Every row comes from one small tree of marks. Brackets hold a mark, then the marks that hang from it, in the order of their numbers. Every link used is in the known rows. Which tree was each row made from?
Known rows
[J972 [J685 [J719 [J228 J197]]]]: [  5  -2  -1  18  -1 -10   4 -12 -12  -3   8 -13   6 -10  -5   1  24 -19
 -10  -3 -10  -8  10 -21  -3  21   3   1  27 -11  -4  -5]
[J86 J972]: [ -8  -2 -14  -6  17   1   4 -18  28  -1   3   0  -5   7  -6 -14  10 -31
  -5   6   9 -14  -7  10   5   1  -6  -2   3  -9 -11   4]
[J719 J228]: [  7 -21   9   7  -5 -16   0 -23   7  -5   1   2 -10   4  -6  14  35 -26
   1  -1   8 -15 -11   1 -14  -6  -2 -19   9  -6 -12 -18]
[J685 J719]: [-13 -13 -13  20  -3  -2  11   1  10   5   2   1  -9 -10  -2  -9   0 -14
 -21  -9  -1 -11  -8  -5 -13  28  -3  -1   7  -6   2  -5]
[J197 J30 [J909 J5]]: [ -8  11  -1   8  -5  17   6  -9 -11   6 -13  -3 -12   3  11   2  -5  18
  11  -1 -12  15 -29   1   3  -6   1   6 -17  -3   4   3]
[J972 [J685 [J719 [J228 [J197 [J909 J5]]]]]]: [ -1   0   2  14  -6  -3   1 -18 -21  -1  -1 -15   3  -4  -4   3  22 -14
  -5  -1 -20  -3   1 -19  -1  15   1   4  22 -14   0  -6]
[J86 [J972 [J685 J719]]]: [-10  12 -15   6  18   2   7 -16  13  -2   8 -10   1  -5  -4 -18  12 -32
 -14   3  -7 -12   0  -6  12  14  -7   4  17 -14  -7   8]
[J197 [J30 J129] J228 [J467 J263] J909]: [-14  25  43  19  -9  18  -3  26  -2  10   7   5 -25  -4   3  -5 -28  13
  -1  14 -38  -1 -28   8  29 -33 -11   6 -21  22  21  19]
[J909 J5 [J197 [J467 [J263 [J487 J60]]]]]: [ -3  -4  -4 -28   4   5 -16   1 -11   6  -6  14  19  -5  19   0   1   9
  16  -8   7  22  12  -3  -1  -5   2  13   2 -15   9 -13]
[J228 [J197 [J30 [J129 J341]] J909]]: [11 -9  0 -7 -7  4  5 -4 11 14  2  4  4 28  0 -3 -7 18 10  8 -6  0  1  6
 -1 17 10  1 -9  5 -1 13]
[J972 J685]: [  7   3   0  13  -1  -1   1 -18  -3  -5  -1 -14  16  -8  -4  10  21 -16
  -4   1   2   3  13 -23  -2   2   0  22  22 -15  -6  -3]
[J263 J487]: [  5 -18  -3 -13   1 -17  -6  -8  29   7  -2  -4   9 -20  -4  -4  13 -25
   6  -8  26  -2  -3   2 -24  15   1   5   4  -9   2   4]
[J467 [J263 [J487 [J60 J846]]]]: [ 12 -25  13 -19   4 -25  -9  -1  36  16   7  18   9 -13  -5  -2   4 -16
   1  15  18   5  -5   6 -19  12 -10  17   3 -19  10  -5]
[J238 [J197 J30]]: [  2   4 -37   2   6 -11  12  -4   7 -23   0   0   5  -1  -4  19  -4   5
  -9 -11  14  12   5  -4   0  17 -17  -6  -1  -1  -6 -18]
[J657 [J30 [J129 J341]]]: [  6 -12 -10  -9 -17   8   5 -15  18   0 -18   0  32  13  11  39  -3  -2
   1  22  17 -11   5 -15 -12   4  -9   6   9 -18 -17   1]
[J238 J109 [J197 J30 J228 [J467 J263]]]: [ 11   1 -29   1  -3  -7  10   9  -8 -40  -7 -15  -1  -8 -18   8 -19  16
 -19  -1  -2  13  15   0  17  -2 -29 -15  -8   6 -11 -15]
[J657 [J30 J129]]: [ -3  -7  -8 -12 -15  11   7 -17  12  -2 -21  -3  32   6  14  33   1  -3
   7  20  21  -7   7  -7 -15   6   1   6  12 -10 -15  -4]
[J972 [J685 [J719 [J228 [J197 J467 J909]]]]]: [ -2   6   4  23   0  -6   5  -5 -17  -2   5 -15   1 -10  -4   3  21 -15
 -14  -4 -19  -9   5 -18  -1  14   0   1  26  -5   2  -2]
[J467 [J263 J487]]: [  9 -30  13 -13  -2 -22  -8  -2  38  17   5   8   2 -11  -3  -6   0 -19
  -1   8  14   4  -1   8 -11   8  -7  11   5  -4   7  -5]
[J228 J197]: [  9 -22  -7 -16   0 -10  -1 -12   9   6  -1   3  11  16 -11  -5   7  -2
   8   1  20  -5  21   5 -17  14  17   1   7   0  -8  -3]
[J685 [J719 [J228 [J197 J30]]]]: [ -1 -14  -8  15   0 -14   8   1   0   5  12   3 -13  -5  -2 -10  11  -8
 -12  -9  -3 -16  -6   0 -12  31   6 -25   9   1  -4  -7]
[J86 [J972 J685]]: [ -4  11 -11  -1  18   2   3 -23  15  -5   4 -10   6   0  -5 -11  17 -33
  -5   7   0  -9   3  -4  13   0  -6   8  16 -15 -12   7]
[J263 [J487 J60]]: [  3 -16  -9 -14   9 -20  -7  -5  30   5  -1  12  19 -17  -6  -8  16 -25
  12  -6  33   0 -10  -3 -36  16  -1  15  -2 -28   8   4]
[J238 J109]: [ 16 -28 -20   1 -13   4  13 -21  12 -18 -18 -19   7   4 -11  -1  12  -4
  -9   1  13   3  12   0 -10   9  -5  -2  -1 -13 -21 -10]
[J86 [J972 [J685 [J719 [J228 [J197 J30]]]]]]: [ -1  13 -14   4  22  -3   6 -13   7  -2  15  -8  -1  -4  -2 -21  14 -25
  -8   4  -7 -13   2  -3  15  17   0  -9  17  -8 -11   9]
[J238 J109 [J197 J909]]: [  3 -20 -45  -4 -14  -8  23 -26   2 -43 -27 -27   2  20 -18  17   4  -1
 -18  -3  -5  11   2   8  -8  23 -30 -10  -4  -4  -6 -31]
[J30 J129]: [  5 -15  13   2 -22  23   2 -17  32  10  -4   5   9  12   4   9   8  -5
   4  10   3   2   1  -1   6  -3  -2  17  -8 -12  -5   3]
[J197 [J30 J129] [J467 J263] J909]: [ -3  20  28  21  -4  25   6  27  14  19   6   9 -14   0  16   0 -20  26
  -7  10 -23  11 -17   8  26 -19  -7   8 -17  16  11  16]
[J341 J129]: [ -6   3  -9  14  -8   6   3  -1   8   4  -1   2   4  12  10  -1  -1 -23
 -16   2  23  -6   0   5  -8   6   0  17  -6 -12   0   8]
[J341 [J129 J30]]: [-11   6 -13  13   0   2  -1   1   2  -3   4   6   0  27  18 -11 -15 -32
 -12   3  22   7   2   9  -7   5  -2  30   0  -7  10   8]
[J228 [J197 J30]]: [ 14  -8 -12 -10   7  -6   3   0   5   7   7   5  10   8  -3  -9  -2  14
  10  -1  20   1  19   3  -9  18  21  -4   1   6 -11   5]
[J685 [J719 [J228 [J197 J30 J467 J909]]]]: [ -7  -6  -3  19   2  -9   9   8  -5   6   9   2 -18  -5  -1  -9   8  -6
 -15  -9 -11 -18 -12   3  -8  24   3 -26   8   6   2  -3]
[J487 J60 J263]: [ 13 -28  11   8  -7 -17   2   0  26  15   0  19  16   4  -6  -6   6 -11
   7  -5  18   2  -7 -12 -20  -5  11  26  -4 -22  -3 -11]
[J197 [J30 [J129 J341]] J467]: [ 17  21   8  21   0  27   2  28  19  13  13  11   3  -9  12  10 -13  27
 -10  -1   4   5   3 -14  26 -21  -6   7 -14  -3 -13  27]
[J719 [J228 J197]]: [ 13 -27   6  -7  -3 -21  -4 -23   3  -1   4   3  -3  14 -11   7  32 -18
  10   1  11 -16   4   6 -16   4  10 -23  11  -1 -12 -16]

Write each row's tree
[  5   3   6  -3   9  -4   1  18   1  15   6   6  -3  10  -1 -10 -13  21
   2   4   0   2   9  12   1   3  12  -3  -1  19   4   8] | [J228 [J197 J30 [J467 J263] J909]]
[  9 -10  -3 -22   9 -21  -7  -6  27   5   0  10  19 -21  -5   2  18 -21
   7   2  31   0  -9  -1 -35  22  -4  15   2 -31   6   4] | [J263 [J487 [J60 J846]]]
[ -7  20   5 -15  -6  28 -14   3 -29  -2  -2   4   8  -6  24   0 -12  24
  22  -7 -12  17   6  -8  24 -17   8   4 -10   0   5   2] | [J909 J5 [J197 [J30 J129] J228 J467]]
[ -7  -3 -29   0 -12  -6  13  -9 -16 -48 -24 -28  -8   8 -26  16  -6  -3
 -21  -4 -15   2   0   7   2  -2 -32 -12  -7   5   0 -21] | [J238 J109 [J197 J228 J467 J909]]
[ -4  15   1  -2  12  -8  -3  21 -12  -5  15   6  -2 -11  16  -9 -16   6
   0  -9  -6   1   9  -1   8   4   5 -10   5  22  11  -6] | [J909 [J197 J30 J228 [J467 J263]]]
[-20  16  13   6 -10  11  -3 -10 -28  -4 -12  -7 -22  -1  -2  -3 -13   7
  16   4 -28   3 -39   1   6 -20  -2   3 -21   3  13   6] | [J197 J30 J228 [J909 J5]]
[  4  10   2 -17  -5  28 -10   8 -11  11   1  13  13  -2  33   1 -12  34
  16  -4  -6  30  15  -4  26  -9   7   8  -7  -3   1  -3] | [J909 J5 [J197 [J30 J129] [J467 J263]]]
[ -3 -22  -5  11  -3 -15   6  -5   2   4   8   3 -12  -1  -7  -7  15 -16
 -13  -7  -3 -20  -5   1 -16  29   4 -22  12  -1  -3 -10] | [J685 [J719 [J228 J197]]]
[ -2  21  24  15  10   0  -8  34  -6   3  16   9 -16 -25  -4  -7 -25   9
  -6   4  -6  -3  -5  -3  20 -32  -5  -1  -8  17   4  14] | [J197 J30 J228 [J467 J263]]
[ 2 10 -1 -1  9  1  4 14 -6  9  2  2 -1 10 -1 -7 -7 20  4 -3  4 -1  8  8
 -3  4 16 -5 -2 17  1 11] | [J228 [J197 J30 J467 J909]]
[-26   5  39   2 -12   8 -16   4 -22   6 -14  -1 -25   1 -12   4 -14  -4
   1  12 -34  -3 -28   8  12 -48 -15  13 -12   6  22   1] | [J197 J228 [J467 J263] [J909 J5]]
[ -9  21  -4 -14   3  16 -13   5 -37  -6  -2   2   4 -12  19  -2 -11  19
  18 -12  -6  15   6  -9  14 -15  10  -2  -4   2   4  -3] | [J909 J5 [J197 J30 J228 J467]]
[ -6  21   1  -1   4   9  -1  15 -10  -7  12   3   5  -6  19  -6 -11  10
   5 -10  -8   1   8  -4  13   3   8  -6   0  17   9   2] | [J909 [J197 [J30 J129] J228 J467]]
[  4  -4  -6  -7   4  -6   7  -4   0   7   0   0   0  19  -3  -9  -4  13
  10   1   3   0   2   9 -12  19  18  -5  -3  12   1   4] | [J228 [J197 J30 J909]]
[  1   9   0  -9   4  11  -2   8 -15  11  -4   1   0   9   1  -4  -8  27
  12  -2   2   8   6   6   2  -6  17   0  -7   9  -2  11] | [J228 [J197 J30 J467 [J909 J5]]]
[ 14 -22  16  -5   0 -20  -7  -7   3   5   8   8  -5   8 -10   7  25 -12
   3   3   9 -14   9   7  -7  -8   6 -22  11   4 -10 -13] | [J719 [J228 [J197 [J467 J263]]]]
[ 16  -6   7   1   6 -14  -3  -2  -4   1  11   6  -4   2  -3   5  23  -2
   7  -4  12 -12   7   3  -4  -6  11 -27   8   6 -15  -5] | [J719 [J228 [J197 J30 J467]]]
[  5  25  23  20  -5  20  -7  27   3   3  14   7  -8 -13  -1   5 -21  15
  -4   4 -13  -7  -7 -14  29 -34  -9   4 -19   4  -3  31] | [J197 [J30 [J129 J341]] J228 J467]
[-19  16  11  16  -2  -3   6  -1 -14  -8  -2  -7 -26  -1  -5  -7 -13  -4
   6   2 -26  -9 -38   5  -3  -6  -2  -4 -14  16  16   7] | [J197 J30 J228 J909]
[-28  15  26  15  -3   2  -4   8 -18  -7  -9  -9 -25  -1 -16   4  -5 -16
  -8   0 -26 -18 -27   6  -3 -32  -9   4  -6  15  20   5] | [J197 J228 J467 J909]
[ -5   7  -1 -21 -13  21 -11 -15 -23  -4  -4   3   9   3  22  -2  -9  17
  28  -3 -13  18   0  -6  16  -1  10   4 -11  -5   4  -5] | [J909 J5 [J197 [J30 J129] J228]]
[  5 -15  15  -6  -5  -9  -8 -17 -12   2  -4   1  -8  15  -8  11  28  -8
  10   0  -2 -12  -5   8  -8 -13   6 -20   6   0  -5 -12] | [J719 [J228 [J197 J467 [J909 J5]]]]
[-21  35  20  24   6   7   2  24 -23  -5   2  -6 -27 -14  -3  -5 -18   6
  -5  -3 -25 -10 -29   2   9 -28  -5  -5 -14  23  16  16] | [J197 J30 J228 J467 J909]
[-10   0  31   7   0  -7 -14  17  -1   1   5   5 -14 -13 -16   1 -11 -13
 -10   7  -7 -12  -2   1   8 -36 -10   7   1  10   8   2] | [J197 J228 [J467 J263]]
[ 6 -5  1 -8 -6  7  6 -6  8 12  1  2  4 23  2 -8 -4 17 14  6 -3  3  2 10
 -2 17 17  0 -8 10  1  9] | [J228 [J197 [J30 J129] J909]]
[  5   8 -43   8  -2   3  23   3  -8 -40 -18 -23  -1   3  -9  14  -8  21
 -22  -9  -4  16   6   4   7  10 -26 -16  -9   5  -9 -16] | [J238 J109 [J197 J30 J467 J909]]
[ 13   6  -7  -5  13   0  -1  18  -1   9   8   6   9  -1  -2  -7  -6  21
   4  -4  21   1  25   1  -1   1  20  -5   2  11 -11  12] | [J228 [J197 J30 J467]]
[  1 -13  11 -16   3 -12  -6   8   9  16   0   2   2  11  -9  -8  -3   2
   2   4   3  -4  10  16 -11   4   9   2   4  13  10   5] | [J228 [J197 [J467 [J263 J487]] J909]]
[  3  -4  -6 -14  -1   4   0 -10 -10  10  -7   0   2  18  -1  -7  -4  20
  18   2   1   8   1   8  -6  10  18   0  -7   3  -1   5] | [J228 [J197 J30 [J909 J5]]]
[ -2  -3  -4  -7   9  -7  -1  10   3   1   8   6   7   1  16   0   0  -1
  -8  -9   4   3  19   2  -3  10   3  -2  15  12   8 -16] | [J909 [J197 [J467 J263]]]
[ 17  -1   2 -13  13  -9  -6  22  10  17  13   9   9  -7  -1 -13 -10  18
   6   0  20   4  24   6   0   5  16  -3   2  12  -5  13] | [J228 [J197 J30 [J467 [J263 J487]]]]
[ 11 -10 -43  -2  -6  -2  15  -5   1 -41 -19 -20  10   2 -17  20   2   7
 -24  -9  13  12  24  -1   2   6 -26 -10   1  -6 -18 -22] | [J238 J109 [J197 J467]]
[-29  14  28   5 -11  15 -13  -1 -31  -3 -20  -8 -22  -1 -12   8  -6  -6
   4   2 -28  -7 -28   3   5 -46  -9  11 -13   3  18   5] | [J197 J228 J467 [J909 J5]]
[-11   0   9 -23  -5   7 -19  -3 -27  -1  -6   5   3  -2  11   1  -8   6
  13  -3 -11  11   8  -2  11 -19   2   6   1  -1  10 -13] | [J909 J5 [J197 J228 [J467 J263]]]
[ -1  17 -14 -12   6  21  -6   6 -25   0  -2   4  12  -9  28   2  -5  28
  13 -16   5  23  13  -9  12  -6  11   0  -1  -2  -3  -5] | [J909 J5 [J197 J30 J467]]
[ 14  20  10   3  19  -4  -4  37  16  15  18  17   3 -34   9  -2 -13  18
  -7   2  18  11   2  -2   7  -8  -4   6  -4  -2   0  16] | [J197 J30 [J467 [J263 [J487 [J60 J846]]]]]
